Known rows, with every step that occurs
losu/vapu/fudeg: [ 1.33 -0.98 -1.92 -1.77  0.66  0.55  1.86 -2.46 -0.15  1.98 -4.62 -3.47
  3.40 -1.46 -3.94  1.28  1.21  0.32  0.00  0.55  0.35  1.22 -0.27]
zopo/kiga/namas: [ 1.53  2.97 -0.10  2.01 -0.83  1.13  2.52  0.25  2.46 -4.73  1.36 -0.66
 -3.86 -0.95 -3.11 -1.03  0.04 -3.26 -2.48 -0.66  1.01  0.55  2.45]
valid/duvebig: [ 2.00 -1.07 -0.23 -0.40  0.84  0.38  1.21 -1.38  0.98 -2.04 -1.52 -1.64
  1.84 -1.74 -0.45  0.82  1.72  0.04 -1.88 -0.95  0.88  1.42  0.08]
feketar/fudeg/zopo: [ 1.53  0.57 -2.17 -0.70 -1.71 -0.26 -0.33 -2.39  2.51 -3.59 -3.43 -1.47
  0.07 -1.65 -3.34  0.76  0.40 -0.13 -1.03 -0.62  0.57  0.43  2.63]
feketar/fudeg/valid/kina/vapu: [ 0.81 -4.10 -3.60 -2.10  1.27  1.17  0.91 -0.90  0.92 -1.57 -6.79 -3.86
  3.85 -1.23 -5.18  1.71 -1.53  4.13  1.70 -1.28 -1.36  0.90  1.03]
kiga/namas/tabisov: [ 1.03  2.80  0.86  2.32 -0.81  1.50  1.24 -1.49  2.92 -4.61  2.67 -0.51
 -5.69 -1.17 -2.34 -0.95  0.39 -2.00 -5.01 -0.63  0.59  2.06  2.41]
duvebig/valid/kina/vapu: [ 1.47 -2.30 -0.87 -2.77  1.65  1.19  0.20 -0.77  0.46 -3.80 -4.62 -4.12
  2.23 -1.63 -3.13  0.52 -1.31  2.56  0.25 -0.48 -1.04  2.08  0.13]
valid/duvebig/vapu/fudeg/zopo/kiga: [ 1.83 -1.24 -1.07 -1.86  0.66 -1.71  0.81 -1.18  1.47 -2.20 -4.01 -1.18
  4.72 -0.15 -3.76  1.15  3.36  0.00  1.20 -0.64  0.62  1.40  0.27]
vapu/fudeg/zopo: [ 1.66  0.26 -0.89 -1.86 -0.76 -0.36 -0.38 -2.07  2.07 -2.25 -3.84 -1.77
  2.93 -0.78 -4.02  1.01  1.02 -0.22  0.70 -0.25  0.67  1.13  2.20]
feketar/kina/valid/duvebig/vapu: [ 1.96 -3.63 -1.97 -2.21  1.92 -0.80  1.37 -1.01  0.06 -0.90 -3.24 -3.40
  5.59 -1.08 -1.97  2.69  1.31  2.30 -0.31 -1.91 -0.45  2.20 -1.21]
losu/feketar: [ 1.52 -0.71 -0.71  0.18 -1.02  1.40  0.75 -1.68  1.28 -1.83 -2.52 -3.05
  0.04 -2.90 -1.34  0.73  1.23 -1.41 -1.15  0.04  0.20  1.48  1.41]
valid/duvebig/vapu/fudeg/zopo: [ 1.70 -2.71 -0.75 -2.86  0.94 -1.22 -0.35 -2.05  1.16 -1.21 -5.15 -1.86
  6.02 -0.39 -2.67  1.68  3.51  1.09  0.32 -0.51 -0.08  2.48 -0.26]
losu/vapu: [ 1.50 -0.47 -1.44 -0.78  0.34  1.45  1.76 -2.29  0.14 -0.08 -2.14 -2.98
 -0.47 -2.17 -2.50  0.68  0.53 -0.42 -1.61  0.12  0.37  1.32  0.08]
vapu/fudeg/valid: [ 1.33 -1.96 -1.15 -1.61  0.80  0.12  1.48 -1.04  0.65  1.46 -4.67 -2.93
  5.04 -0.54 -4.45  1.37  1.09  1.39  0.95 -1.04 -0.06  1.32  0.50]
feketar/fudeg/zopo/kina: [ 1.23 -0.62 -2.42 -0.27 -1.33 -0.29  0.59 -2.63  2.49 -4.52 -4.16 -0.98
 -0.92 -2.41 -4.84  0.07  0.27 -0.47  0.35 -0.62 -0.09 -1.40  2.23]
feketar/fudeg/valid/duvebig/vapu: [ 1.15 -4.56 -2.29 -1.40  1.50 -0.44  1.52 -1.50  0.19  1.18 -5.53 -2.63
  5.23 -1.07 -2.54  1.75  2.96  2.73 -1.01 -1.59 -0.97  1.99 -1.82]
feketar/kina/vapu/fudeg: [ 1.25 -1.06 -3.33 -2.06  0.96  0.85  1.28 -1.63  0.67 -0.31 -4.35 -4.02
  4.52 -1.70 -4.42  1.41 -0.66  1.94  1.29  0.03  0.25  0.94  2.45]
fudeg/zopo/kiga/namas/tabisov: [ 1.35  4.80  0.63  2.27 -1.95  0.53  0.74 -0.37  4.11 -7.83  3.11  0.85
 -7.50 -0.40 -3.79 -1.09  0.13 -3.32 -2.92 -1.12  1.51  0.95  3.74]
kina/valid/duvebig/vapu/fudeg/zopo/kiga: [ 2.30 -2.63 -1.02 -2.48  1.56 -1.66  0.70 -0.04  1.02 -2.26 -4.91 -1.73
  7.14  0.30 -4.71  1.95  2.66  1.32  2.26 -1.85  0.26  1.20 -1.15]
losu/vapu/fudeg/zopo/kina: [ 1.33 -1.68 -2.07 -2.45  0.19  0.09  1.20 -2.48  0.75 -1.16 -6.15 -2.38
  1.69 -1.79 -5.83  1.12  0.98 -0.17  2.55  0.16 -0.11 -0.53  0.13]
zopo/tabisov: [ 0.83  1.59  0.17  0.84 -0.34  1.34  1.83 -1.16  1.75 -2.71  1.25 -1.03
 -2.15 -2.27 -3.12 -1.14  0.74 -1.17 -1.88 -0.27  1.03 -0.07  2.40]
zopo/kiga/namas/tabisov: [ 1.15  4.15  0.57  3.27 -1.09  1.03  2.35 -0.59  3.19 -5.55  3.85  0.25
 -6.82 -0.86 -3.41 -1.58  0.19 -3.15 -4.08 -0.77  1.32  0.94  2.99]
losu/vapu/fudeg/zopo/kina/valid/duvebig: [ 2.23 -4.23 -1.78 -3.54  2.11 -0.39  1.14 -0.87 -0.04 -1.27 -7.94 -2.68
  6.28 -1.14 -5.20  2.77  1.50  1.97  3.94 -1.65 -0.09 -0.43 -3.02]
losu/feketar/kina/vapu/fudeg/valid/duvebig: [ 1.50 -4.72 -3.47 -3.28  1.89  0.85  1.13  0.38 -0.34  1.28 -8.77 -5.34
  8.33 -1.73 -2.91  3.90  1.30  3.69  4.19 -1.41 -0.21  1.68 -0.84]
feketar/kina/vapu/fudeg/zopo: [ 1.45 -0.34 -3.23 -3.07  0.10  0.41 -0.38 -1.55  1.57 -2.68 -5.19 -3.44
  3.88 -1.28 -4.85  1.89 -0.65  1.78  2.48 -0.37  0.49  0.89  3.21]
namas/tabisov: [ 1.20  1.34  0.20  1.50 -0.51  0.87  0.94 -2.84  2.16 -2.90  1.86 -1.06
 -3.33 -1.87 -2.41 -0.57  0.79 -0.75 -3.84 -0.40  0.87  1.60  2.43]

Rows
[ 1.62 -0.85 -1.52 -2.34  0.51  1.42 -0.72 -1.52  1.63 -2.92 -4.75 -2.59
  3.42 -1.37 -4.54  0.62  0.05  1.19  1.27 -0.26  0.30  1.08  2.35] | kina/vapu/fudeg/zopo
[ 1.34 -2.76 -1.29 -3.79  1.98  0.27  0.35 -0.95  0.18 -1.60 -7.09 -4.65
  5.86 -0.91 -4.63  1.12 -0.64  3.38  1.98  0.01 -1.06  2.02 -0.14] | duvebig/valid/kina/vapu/fudeg
[ 1.55 -2.15 -1.26 -4.83  1.11 -0.13 -1.29 -0.78  1.16 -4.03 -7.87 -3.98
  5.42 -0.49 -5.06  1.56 -0.73  3.22  3.04 -0.43 -0.91  2.00  0.62] | duvebig/valid/kina/vapu/fudeg/zopo
[ 1.69 -3.22 -0.91 -2.18  1.83 -0.42  1.51 -0.52  0.23  1.49 -5.64 -2.58
  7.06 -0.34 -2.90  2.21  2.39  2.22  1.38 -1.69  0.30  1.61 -1.24] | vapu/fudeg/valid/duvebig
[ 1.25 -2.31 -1.68 -1.49  1.21  1.82  0.53 -1.42  1.18 -3.90 -3.16 -3.20
  1.46 -1.78 -3.39  0.63 -1.50  1.88  0.20 -0.19 -0.70  1.49  2.18] | valid/kina/vapu
[ 1.41 -2.58 -0.02 -2.84  1.73 -0.72  0.22 -0.12  1.13 -1.89 -4.15 -1.58
  6.57 -0.33 -4.80  1.38  2.95  1.99  1.78 -1.66  0.05  1.00 -1.16] | kina/valid/duvebig/vapu/fudeg/zopo/tabisov
[ 1.53 -1.14 -0.21 -2.36  0.39 -0.56  0.56 -1.31  0.95 -3.11 -3.77 -3.38
  1.54 -1.03 -2.60  0.90 -0.20  1.16 -0.35 -0.50 -0.70  2.11  0.09] | duvebig/valid/kina
[ 1.51  0.71 -0.88 -2.98  0.52  0.16  0.12  1.45  2.17 -6.61 -5.84 -2.69
  1.74  0.55 -6.08  0.62 -1.08  0.76  2.77 -0.76 -0.45  1.43  1.14] | duvebig/valid/kina/vapu/fudeg/zopo/kiga/namas
[ 1.45 -1.45 -1.60 -1.21  1.34  1.83  0.87 -1.70  0.68 -0.58 -3.93 -3.12
  4.18 -1.84 -4.15  0.18  0.17  1.40  0.12  0.19  0.09  1.10  1.78] | kina/vapu/fudeg
[ 1.09 -2.87 -2.10 -2.55  1.56  0.87  0.66 -1.62  0.89 -1.70 -5.56 -3.69
  5.18 -1.04 -4.85  1.18 -0.96  2.67  1.88  0.23 -0.73  1.41  1.85] | valid/kina/vapu/fudeg
[ 0.89 -3.66 -1.30 -2.01  1.37 -0.03  1.47 -1.76  0.20  2.53 -5.06 -3.34
  5.81 -0.41 -4.72  1.15  2.39  1.85  0.26 -0.59 -1.23  2.42 -0.35] | duvebig/vapu/fudeg/valid
[ 2.05 -4.63 -0.51 -2.05  1.87 -0.23  0.34 -1.04  1.00 -4.22 -4.36 -1.52
  3.52 -1.50 -3.74  1.21  1.99  1.29  0.97 -2.11 -1.05  0.54 -1.67] | fudeg/zopo/kina/valid/duvebig/vapu
[ 1.47 -4.29 -0.59 -1.60  2.11  0.28  1.38 -0.97  0.06  0.39 -3.55 -2.51
  4.14 -0.94 -1.65  1.39  2.92  1.94 -1.09 -1.73 -0.77  2.72 -1.82] | fudeg/valid/duvebig/vapu
[ 2.48 -2.41 -0.16 -0.98  1.74  0.43  1.07 -0.35  0.59 -2.21 -2.48 -2.25
  4.23 -1.32 -1.48  1.63  0.92  1.28 -0.84 -2.20  0.57  1.31 -1.35] | kina/valid/duvebig
[ 1.56 -3.81 -3.23 -3.33  2.71  0.39  1.58 -0.01 -0.20  1.06 -6.93 -4.19
  8.02 -0.83 -3.69  3.14  0.68  4.21  3.14 -1.77  0.06  1.30 -0.36] | feketar/kina/vapu/fudeg/valid/duvebig
[ 1.04 -4.34 -2.05 -1.64  2.40  1.89  2.10 -0.89  0.20  0.02 -6.29 -3.23
  4.42 -1.96 -6.60  0.33  0.09  2.51  2.98 -0.93 -1.11 -0.52  0.25] | zopo/kina/vapu/fudeg/valid
[ 1.11 -3.52 -3.74 -2.78  0.84  1.46  1.09 -0.26  0.06  1.41 -7.87 -5.71
  6.29 -1.95 -4.52  2.99  0.21  2.80  3.82 -0.75 -0.61  1.36  0.85] | losu/feketar/kina/vapu/fudeg/valid
[ 1.47 -5.50 -1.81 -2.15  3.47  1.38  2.18 -0.18 -0.22 -0.07 -7.25 -2.90
  6.64 -1.73 -5.00  1.19  1.27  3.34  3.33 -1.61 -0.75 -0.24 -1.64] | zopo/kina/vapu/fudeg/valid/duvebig
[ 1.53 -0.32 -1.85 -2.86 -0.19  0.14  0.29 -2.34  0.79 -0.35 -5.38 -2.84
  2.84 -1.00 -4.38  1.75  1.11  0.20  1.17  0.16  0.55  1.25  0.47] | losu/vapu/fudeg/zopo
[ 0.54 -5.09 -1.79 -3.34  1.55 -1.07  1.21 -1.66  0.43  1.41 -6.75 -3.85
  7.04  0.38 -5.45  2.23  1.34  3.13  2.03 -0.55 -2.08  2.75 -0.08] | duvebig/vapu/fudeg/valid/kina
[ 1.43 -3.89 -1.01 -2.38  1.29 -1.24  0.64 -2.26  1.14 -2.03 -5.94 -1.41
  4.87 -1.20 -4.16  1.05  3.30  0.76  1.65 -0.48 -0.79  0.66 -0.68] | valid/duvebig/vapu/fudeg/zopo/kina
[ 1.97 -4.49 -2.60 -4.20  0.64 -1.57 -0.48 -0.68  0.63 -0.79 -8.39 -4.38
  8.94 -0.76 -3.20  4.54  2.66  2.42  3.58 -1.48 -0.59  2.43 -1.22] | losu/feketar/kina/valid/duvebig/vapu/fudeg/zopo
[ 1.97 -4.64 -0.74 -2.47  2.70 -0.69  1.15 -1.19 -0.19  0.97 -5.23 -3.07
  8.92 -0.40 -3.31  2.04  2.87  2.55  0.20 -1.32 -0.63  2.33 -2.43] | kina/valid/duvebig/vapu/fudeg
[ 1.48 -3.25 -0.82 -1.77  1.80 -0.78  1.30 -2.23  0.22  1.12 -4.36 -2.49
  6.48 -0.86 -2.31  1.26  3.51  1.23 -0.86 -0.18 -0.30  2.45 -1.02] | valid/duvebig/vapu/fudeg
